Each row comes from the steps of one walk. Every step used is in the known rows, and no mark comes twice. Write the walk behind each row, first mark first.
In the rows, zero is written as 128.
Known rows
kuropin, logag, pariku: [172 144  95 144 140 100 116 112  89 185 148 152  91 135 100 120 112 137
 148 142  71 122 129 117 132]
kuropin, logag, vomuge, papen: [101 129 131  85 141 137  76 120 105 110  88 162 125  59 119 146  93  53
 141 112 127 123 133  93 135]
papen, pariku, mubeb, kuropin, logag, vomuge: [ 67 137 100 144 147 178 193 117 139  98 123 125 190 126 151 151 169 138
 187  74 178 120 136  98 118]
mubeb, papen: [160 101 145 149 117  79  98 124 157 112 163 116  98 141 131 110 125 141
 111 164 110 173 135 166 108]
papen, pariku: [130 141 127 125 157 118 177 125 166 146 174 109 143 152 129 103 125 184
 127 162 130 119 178 139  88]
papen, pariku, kuropin, logag, vomuge, zuri: [ 98 185 132  63 133 165 112 172 121 113  89 153  85 133 147 171 156  88
 121 154 174  95 165  80 119]
zuri, vomuge, logag, pariku: [177 128 105 153 135 124 104  81 113 111 129 118 121 138 140  83  88 118
 114 113 109 142  97 183 142]
mubeb, pariku: [127 137 137 156 119 104 141 134 128 130 184  97  98 143 109 126  88 140
 106 132 114 156 139 137 104]
vomuge, zuri, kuropin, logag, pariku: [200 123 125 131 136 128 119 150  89 199 128 148  92 115 112 129 142 102
 105 146  94 174  78 120 153]
papen, pariku, kuropin, logag: [102 154 131 113 128 140 160 167 145 165 117 154 123 166 115 125 161 171
 129 149 136  36 160 120 127]
kuropin, logag, pariku, papen: [189 139 108 170 108  93 120 125 107 158 137 107  83 138  75 140 112 174
 173 168  90 110 143  88 111]
pariku, kuropin, logag, vomuge, zuri: [116 170 126  70 108 148  62 146  88 104  70 156  63 110 157 171 137  65
  98 144 149 118 158 100 146]
vomuge, logag, kuropin: [101 153 118 129 134 133 159 118 146 146 104 110 147  99 166 130 138  87
  88 119 118 123 166 201  96]
papen, pariku, kuropin, logag, vomuge: [ 75 183 124  93 143 153 137 142 123 133  94 179 106 150 153 144 148 126
 145 124 166  60 164 105 119]
papen, pariku, kuropin: [100 155 144 106 132 119 166 138 166 137 156 122 127 189 146 119 149 200
  99 165 154  84 184 143 114]
kuropin, logag: [154 132 112 140 129 118 119 123 111 166 114 145 113 112 117 107 124 130
 134 137  85  97 145 140 130]
zuri, kuropin, logag, pariku, mubeb, papen: [172  82 110 206 109  95 133 146 118 154 153 136 133 166  94 131 159 145
 158 103 111 171  12 138 130]
zuri, vomuge, papen, pariku: [145 103 162  91 143 153 130 141 164  93 145  79 180 135 124  87  90 136
 119 151 129 131 125 132 119]
kuropin, logag, vomuge, zuri: [149 161 111  91 133 144  72 134  86 112  91 145  79  77 144 153 117  46
 126 142 124 158 153  98 119]
logag, pariku: [168 146 111 135 142  81 129  84 112 160 187 121  99 154 127 116 100 169
 120 155  92 167 155 138 119]
mubeb, kuropin: [123 108 145 138 132 123 156  88 147 131 150 115 149 119 168 104 144 168
  95 132 125 167 176 164 153]
mubeb, papen, pariku, kuropin, logag: [110 132 147 130 116 119 127 191 169 136 124 160 100 181 105 130 179 151
 140 161 145  64 122 127 120]
zuri, kuropin, logag, vomuge: [133 130 131 129 149 144 118 114  98 172  78 187 118  88 170 109 131  93
 130  89 128 140 107 149 144]
zuri, vomuge, logag: [160 112 118 143 126 140 106  93 137  88  96 110 141 114 155  67  97 111
 100 113 123 120 117 207 141]
logag, pariku, mubeb, papen: [163 103 100 183 103  64 117 107 135  93 206  78 119 188 102 143 122 171
 146 141 116 196  87 137  93]

Write each row's walk
[162 106  87 194 102  82 111 137 114 121 167 112 110 171  71 148 138 140
 179 124  94 150  61 111 109]
kuropin, logag, pariku, mubeb, papen
[141 117 148 141 144  97 146 149 191 120 183 113 119 163 119 111 141 164
 137 173 136 147 139 145  79]
mubeb, papen, pariku
[ 95 151 153 138  90 107 133 142 127 119 164 109  83 177 120 140 111 157
  75 135 138 121 145 141 128]
mubeb, pariku, kuropin
[ 57 124 156  87 167 178 153 134 152 107 103 165 173  65 137 151 146  81
 160 100 174 119 142  81 144]
mubeb, kuropin, logag, vomuge, papen, pariku
[165 107  92 187 123 116 163 120  92 184 146 130 156 155 107 124 142 168
 151  91 106 142  51 134 135]
zuri, kuropin, logag, pariku, mubeb
[ 71 143 147  67 111 138  63 130 103  99  65 173 108  92 135 162 116  72
 115 112 150  86 141  95 164]
pariku, kuropin, logag, vomuge, papen
[176 121 121 158 146 115 138 121  94 223 135 172 111 131 120 105 132 143
 129 116  86 140  80 145 154]
zuri, kuropin, logag, pariku
[121 144 125 120 102 117 109 139 114 156  98 157  98 147 128 122 147 151
 105 139 111  62 153 141 155]
pariku, kuropin, logag
[ 82 143 133  80 166 155 124 143 138 116 111 160 145  82 111 148 108  74
 169 121 152  98 138  73 107]
kuropin, logag, vomuge, papen, pariku
[163  90 159  98 115 133  78 116 133  86 124  82 158 114 137  86  75 113
  93 144 104 157 117 151 149]
zuri, vomuge, papen
[116 118 166  81 114 172 113 181 142 109  85 126 159 150 114 108 130 124
 120 140 135  48 109 113 158]
zuri, vomuge, papen, pariku, kuropin, logag
[ 68  85 127 136 130 167 199 154 170 100 137  98 228 115  88 150 167 147
 164  97 160  96 106  89 132]
vomuge, papen, pariku, mubeb, kuropin, logag
[ 90 120 158  91 170 169 150 153 142 152  96 182 164  74 130 130 130  81
 147  97 165 117  90 105 130]
zuri, kuropin, logag, vomuge, papen, pariku
[124 156 104 117 142 133  98 104  92 136  96 166  99  91 148 128 108  86
 151 112 116 123 153 119 126]
kuropin, logag, vomuge
[101 128 145  76 141 117  87  90 127  85 127 130 128  77 148 139  76  84
 113 126 145 169 155 119 124]
logag, vomuge, papen
[141 140  94 152 149  92 133  76 125 138 153 143  99 123 119 113 107 131
 120 125 121 127 130 164 124]
vomuge, logag, pariku
[ 75 127 169  72 129 125 148 150 177 112 146 118 147 153 115 134 132 169
  89 162 167  83 163 118 122]
vomuge, papen, pariku, kuropin
[185 109  97 159 115 132 138 154  88 160 140 107 132 140 101 148 148 127
 127 121 114 178  53 111 133]
vomuge, zuri, kuropin, logag, pariku, mubeb
[ 94 170 124  99 117 134  89 118  94 128  75 181  87 125 163 146 131 104
 120 115 139  89 160 124 149]
pariku, kuropin, logag, vomuge
[102  70 155 123 120 179 178 129 180  46 150  39 252 148 142 110 132 163
 132 104 168 154 101 129 139]
zuri, vomuge, papen, pariku, mubeb, kuropin
[140 138 129 126 124 161 127 119 138 118  80  85 168 118 191  96 120  72
  87 110 102 134 135 221 117]
zuri, vomuge, logag, kuropin
[101 135 127 122 142 155 124  91 111 128  91 171 127  80 177 128 145  92
 142  93 136 144 156 126 163]
mubeb, kuropin, logag, vomuge
[181 107 141 124 128 145 119 167 113 176  96 144 112  93 131 116 153  96
  89 142 110 152  98 142 148]
vomuge, zuri, kuropin, logag
[128 110 103 170 120 110 175  75 126 115 194  79 167 167 138 137 140 198
 133 108 130 191 126 135 142]
logag, pariku, mubeb, kuropin
[146  90 114 178  94  80 118 125 158  74 172  73 139 167 117 129 133 168
 130 138 129 172 106 157  93]
pariku, mubeb, papen
[146 133 146 179  84  94 146 146 147 101 169  52  90 147  84 143  88 175
 126 160 135 144 152 110  80]
mubeb, pariku, papen
[ 63  96 121 119 116 162 126 108 121  60  95 124 192  72 133 170 136  83
 155  66 164 147 109  91 156]
pariku, mubeb, kuropin, logag, vomuge, papen
[164 118 132 173 109 113 147 115 123 152 132 112 111 127 103 144 148 180
 163 147 115 129 147  93 150]
mubeb, kuropin, logag, pariku, papen
